Each row was made from one path, in order. Every step used is in the known rows, and no mark comes twice. Write each row's path.
Known rows
B/G/U: [ -0.6 -13.6  16.0   3.2  35.7 -35.4  -6.3 -19.8  14.6  -8.9 -14.0  22.9
  -5.8 -24.0  -2.9  -9.1 -28.8  20.3  28.6   9.1  25.8   3.7]
U/G/Z/D/Q: [  6.9 -11.1  13.6 -15.1   3.7  -4.2  19.3 -10.7 -16.0 -23.6 -18.8  12.7
  16.8  48.3   0.1  12.1 -36.0 -17.0   7.0 -14.0  11.3 -10.3]
D/Z/G/U/H: [ -8.8 -16.7 -34.6  -9.0   9.6   1.8  17.5 -10.8 -12.0 -32.6 -12.0  -1.5
   3.1  16.1  -6.1  -4.7  -7.5   6.6  21.1   4.3  17.6 -20.9]
B/G/Z/D/Q/M: [ -1.8 -39.7  21.6 -28.6   8.7 -30.2  -7.7  11.0 -13.6 -16.1  -6.8  36.4
   5.9  32.3 -17.6   4.8 -58.4 -19.4 -13.0 -12.0 -49.4 -15.6]
H/U/D/Z/M: [ -7.4 -25.1 -19.2 -24.9 -19.5  23.6 -24.4  -1.0  -1.3  -6.3  -7.9   7.0
   1.4  39.9  -5.4   7.4 -25.0 -26.0  20.1  -1.5   5.6   3.5]
H/U/G/Z/M: [  4.7  -9.7   1.1 -26.8  25.6  -0.3   3.8 -11.6  17.5  -5.8 -16.4  28.8
  -3.5  40.3  -6.5  38.5 -13.3  -8.8  37.0  -0.1  47.0   7.7]
M/Q/D/Z/G: [-22.1 -36.5 -19.0  25.5 -53.0  21.3 -23.6  31.3 -38.7  -8.0  10.6   4.6
  -4.7 -12.2  -5.1  43.3  14.4 -25.2 -42.8  -4.0 -58.1 -24.9]
U/H: [ 15.7  -4.6 -15.3   6.6   7.6  -2.9  -8.2  -5.1  -2.8 -10.5 -16.2   5.3
   1.8  20.1  -6.1  -3.5 -15.6  12.1  32.7  14.2  12.9 -13.6]
D/Q/M: [ 14.3 -37.6  13.9 -26.5   0.1  -3.0 -18.3   5.0 -13.1  -6.3   7.7  27.8
   2.6  19.3 -11.7  -7.4 -15.8 -15.2 -22.2   3.7 -25.9 -23.0]
M/Q/D/Z/G/B: [-12.3 -31.5  -5.2  -0.3 -40.9  19.7 -23.1  23.8 -21.0  -6.6   5.3  -7.4
  -6.0 -31.2  -8.9  50.2   1.4 -11.8 -42.2  -5.1 -36.5 -24.1]
B/G/Z/M: [ -1.1 -35.5   7.6 -18.5  33.3 -19.6 -25.6  -0.5   8.9  -6.7  -7.8  36.4
  -6.1  26.5 -11.6  48.5 -31.7  -3.4  20.4   3.8  -0.7   1.8]
U/D/Z/M/Q: [ -3.4 -62.7 -11.6   1.0 -36.8  43.9 -47.8  18.3 -16.2  -4.0   1.9  11.2
  15.5  45.8   0.0  30.2 -19.1 -30.6  -7.8   0.1 -28.1   1.4]
B/G: [  2.9 -15.4   9.2   9.0  16.9 -18.9 -14.3  -7.0  -3.2  -6.0 -11.1  21.5
 -12.0 -16.0  -8.2   4.7 -11.0  10.5  18.5   9.9  13.3   1.6]
M/Q: [  6.9 -41.4   6.4  20.4 -14.0  10.9 -25.2   8.1  -6.8   9.2   2.4  18.5
   2.4   1.4   3.7  22.2   3.6  -5.5  -7.3   6.9  -8.2  -5.3]
Q/M/Z: [  1.9 -40.3  -5.1 -12.9   2.3  -1.8 -28.8   8.7 -10.9  14.0   8.4  30.7
 -22.9   8.9  -0.8   2.4   9.4  -6.8 -18.2   6.0 -45.7 -13.0]
B/G/U/D/Q: [ 14.9  -9.2  21.2  -4.1  26.8 -26.9 -14.6 -20.4  -1.5 -18.6 -23.5  16.3
  22.8 -15.9  -5.1 -18.3 -62.4   5.0  29.7   5.0  27.9   8.6]
Q/D/Z: [-15.1  -7.8  -5.3   3.7 -27.9  -6.4 -17.4  13.4 -24.0  -1.6   2.4  -0.9
 -17.4  15.8  -2.9   2.8  -4.1 -14.5 -12.6   2.7 -36.7 -27.9]
G/Z: [ 11.5 -12.3   3.9 -10.7  24.4 -21.8   4.5  -2.4  -4.6   5.2  -9.6  19.9
 -11.3  29.5   2.9  23.2 -13.6   2.9  21.9   4.3  18.2 -12.6]
H/U/G/Z/M/Q/D: [ -5.9 -17.7   8.3   6.0 -13.8   2.7 -27.0  18.4   9.5   6.7  -8.5  27.8
   7.6  20.4  -7.2  62.6 -21.0 -23.0   6.5  -2.5 -12.1   1.7]
D/Q: [ 10.5 -22.3  10.4 -13.9   2.6  -1.8 -13.5 -10.8 -12.5  -8.0   0.6  13.5
   7.6  13.1  -2.5   3.3 -11.3 -12.2  -8.5   3.5   2.9 -15.4]
G/U/D/Z/M: [ -5.3 -36.2 -11.5 -23.2   0.3  12.1 -22.7  -8.2   4.4 -16.1  -6.8   7.1
  10.1  38.4   3.3   0.4 -42.9 -10.5  20.1   0.2   1.6  -1.8]
M/Z: [ -1.2 -26.1  -8.3   0.2   3.9  -0.3 -24.6  -7.8  -9.8  12.6   0.9  16.4
 -19.1   2.1   7.9  12.5  13.8  -3.5  -4.2   5.5 -17.1  -6.0]
H/U/D/Q/M/Z: [ 11.7 -22.6  -1.6 -27.7  -8.0   1.8 -30.7   1.4 -15.2  10.8  -5.5  25.0
   3.0  11.5  -6.2 -13.7 -25.4 -28.1  -7.1  -0.6 -27.5  -0.6]

Write each row's path
[-13.1 -40.4  -2.2 -11.6 -20.7   8.9 -26.5  -8.9 -19.0  -4.6   3.6  10.3
   5.7  17.8   6.2   6.0 -18.8 -28.5 -34.6 -13.8 -58.4 -13.4] -> M/Z/D/Q
[ 12.7  16.4   6.3 -12.5  28.5 -18.0  27.7 -14.2   4.9   0.6 -25.2  20.6
 -10.1  25.5  -1.6  12.5  -3.5   2.3  47.9   3.4  70.7   4.5] -> H/U/G/Z
[ -1.4 -50.0 -14.8 -25.4  -5.0  13.3 -25.3   7.6 -31.9  -8.9  14.2  31.1
  -5.6  -7.4  -9.6  25.1  13.8 -23.6 -49.1  -3.8 -57.6 -20.4] -> D/Q/M/Z/G
[-16.3 -26.7 -19.2 -14.0   6.5   1.1  15.7 -11.6 -13.1 -22.5  -0.3   6.2
  -8.6  -1.4   1.8   5.0   4.8  -0.8  -1.0  -2.4  14.4 -16.9] -> D/Z/G/U
[  2.9 -25.6 -14.9 -22.6   9.0  11.2 -13.6 -10.7  -4.6  -2.3  -3.6   4.1
 -19.1 -42.6   0.4  44.9  12.6   9.7 -16.6  -1.7   0.9  -6.7] -> M/Z/G/B
[-15.2 -34.1 -13.3   5.6 -20.4   6.1 -21.8  -3.9 -11.1   2.9  -1.2  10.2
 -11.0   7.0   9.9   9.1 -10.2 -11.8 -16.8 -10.6 -52.8  -8.6] -> M/Z/D
[ -1.7   7.5   1.9  -7.9   4.7 -11.9  31.1 -10.8   4.0  -9.1 -27.3  14.4
  -2.0  31.3   0.8   9.5 -27.1  -6.2  35.9 -12.4  34.7   2.4] -> H/U/G/Z/D
[  5.9  -7.8 -27.5   4.3  19.6  -6.6  11.7 -13.4   2.7 -28.1 -17.4   6.9
   8.6 -14.5  -4.3   7.1 -20.3  22.3  29.2   7.6  22.0 -14.7] -> Z/G/U/H
[  7.2  -3.8   1.6   7.1  40.5 -34.2  -5.7 -18.7  15.5 -18.6 -25.4  14.8
   4.5  -7.5 -10.6 -20.1 -40.7  28.0  51.3  16.2  29.8  -0.1] -> B/G/U/H
[  4.1 -41.2  12.5 -35.2  -3.5 -15.2  -1.7  12.5 -14.4 -10.0   0.8  28.6
   8.5  51.6  -7.0   6.4 -50.0 -25.8 -21.7 -14.5 -53.4 -27.5] -> G/Z/D/Q/M
[ 11.7  -4.7  -7.2   0.7  25.9 -19.4   1.3 -17.8  14.8 -12.5 -18.4   7.0
   8.1  11.0  -0.1 -18.6 -32.7  21.9  43.0  13.7  25.4 -12.3] -> G/U/H
[ 11.9 -39.1 -20.8 -15.9 -14.0  20.2 -29.1  10.7 -39.8 -11.5   0.0  23.6
   6.1  -7.6  -7.4  19.7 -13.3 -22.4 -30.3  -5.0 -48.9 -11.3] -> U/D/Q/M/Z/G
[ -0.9 -25.0   7.5  35.2 -35.6  -0.3 -39.5  24.8 -12.4  11.9   3.8  13.5
   0.5 -16.5   0.7  29.4 -11.3  -9.5 -21.5   5.2 -49.3 -16.6] -> M/Q/D
[ 10.9 -25.2  16.7 -28.7   3.0  -5.7  15.0   5.5 -17.2 -22.0 -11.1  26.4
  12.7  52.9  -9.2   3.0 -38.9 -20.1  -6.4 -13.5 -19.6 -17.5] -> U/G/Z/D/Q/M
[-24.8 -10.6 -18.9   1.5 -14.1 -10.7   1.7   4.3 -18.8 -19.4   1.6   1.1
 -10.4 -19.2  -1.5  13.7  -9.3  -4.6 -14.9  -3.9 -27.0 -28.3] -> Q/D/Z/G/U
[ -6.3 -46.2   5.3   7.5 -19.5  -0.5 -50.4  30.7  -0.3  11.1   7.3  28.8
   6.2  25.5  -2.4  73.4 -32.1 -23.3 -19.3  -0.7 -63.8 -16.2] -> G/Z/M/Q/D
[-10.4 -27.9 -21.6  -1.8  17.0  -4.5  -4.8 -16.5  -4.8  -5.3  -0.3  18.2
 -11.4 -32.4   9.0  24.2   8.4   6.7  -7.2  -1.3  -8.9  -6.5] -> M/Z/G/U
[  6.0 -10.9  12.8  -3.7  37.4 -37.2  -1.6  -4.1  -3.8  -0.5 -16.8  28.2
 -14.2  10.9  -6.7  21.6 -22.4   8.1  30.7   6.8  23.3  -0.9] -> B/G/Z
[-12.8 -27.6 -26.9  -7.1 -13.0  17.6   6.9   1.4 -31.4 -20.1   2.2   4.9
 -15.0   7.9  -3.6  19.5  22.1 -10.7 -11.9  -1.6   0.0 -18.9] -> D/Z/G
[ 13.1  -2.3  10.1  12.3  28.9 -28.9 -10.1 -15.9   7.1 -11.5 -27.7  15.7
   4.9 -25.2  -1.1 -14.5 -54.4  21.9  47.0   8.7  33.1  13.0] -> B/G/U/D
[  4.6 -46.5   5.1 -29.0   2.1   0.6 -33.9   3.0 -19.1   6.6  13.1  30.5
  -6.3  18.3  -5.4  -1.0   0.9 -22.9 -35.4   2.4 -52.6 -17.6] -> D/Q/M/Z
[-11.5 -49.3 -10.7  -7.8 -22.7   4.6 -26.6  13.0 -11.8   4.5   6.0  24.3
 -15.2  12.9   1.4  -0.3 -14.5 -14.9 -30.5 -10.1 -81.5 -16.0] -> Q/M/Z/D
[ -6.8 -61.2  -4.1  -6.1 -18.0  27.0 -39.6   5.3   0.8  -6.5   0.0  12.7
  21.2  37.1   5.1  16.5 -37.0 -21.3   3.1  -0.9 -15.7   3.4] -> G/U/D/Z/M/Q
[-22.9 -32.4 -11.8 -11.9 -32.4  10.8 -41.4  17.0 -10.5  -8.1  11.4   7.1
  -8.7  29.2  -7.1  30.0 -13.8 -25.8 -23.4  -0.6 -59.8 -25.3] -> Q/D/Z/M
[ -1.4 -66.6   1.2   6.1 -17.8  29.0 -49.7  11.1   5.6   2.6  11.0  26.9
  10.0  16.0  -0.7  48.9  -6.6 -16.4 -18.3   3.4 -33.0  -2.1] -> Z/M/Q
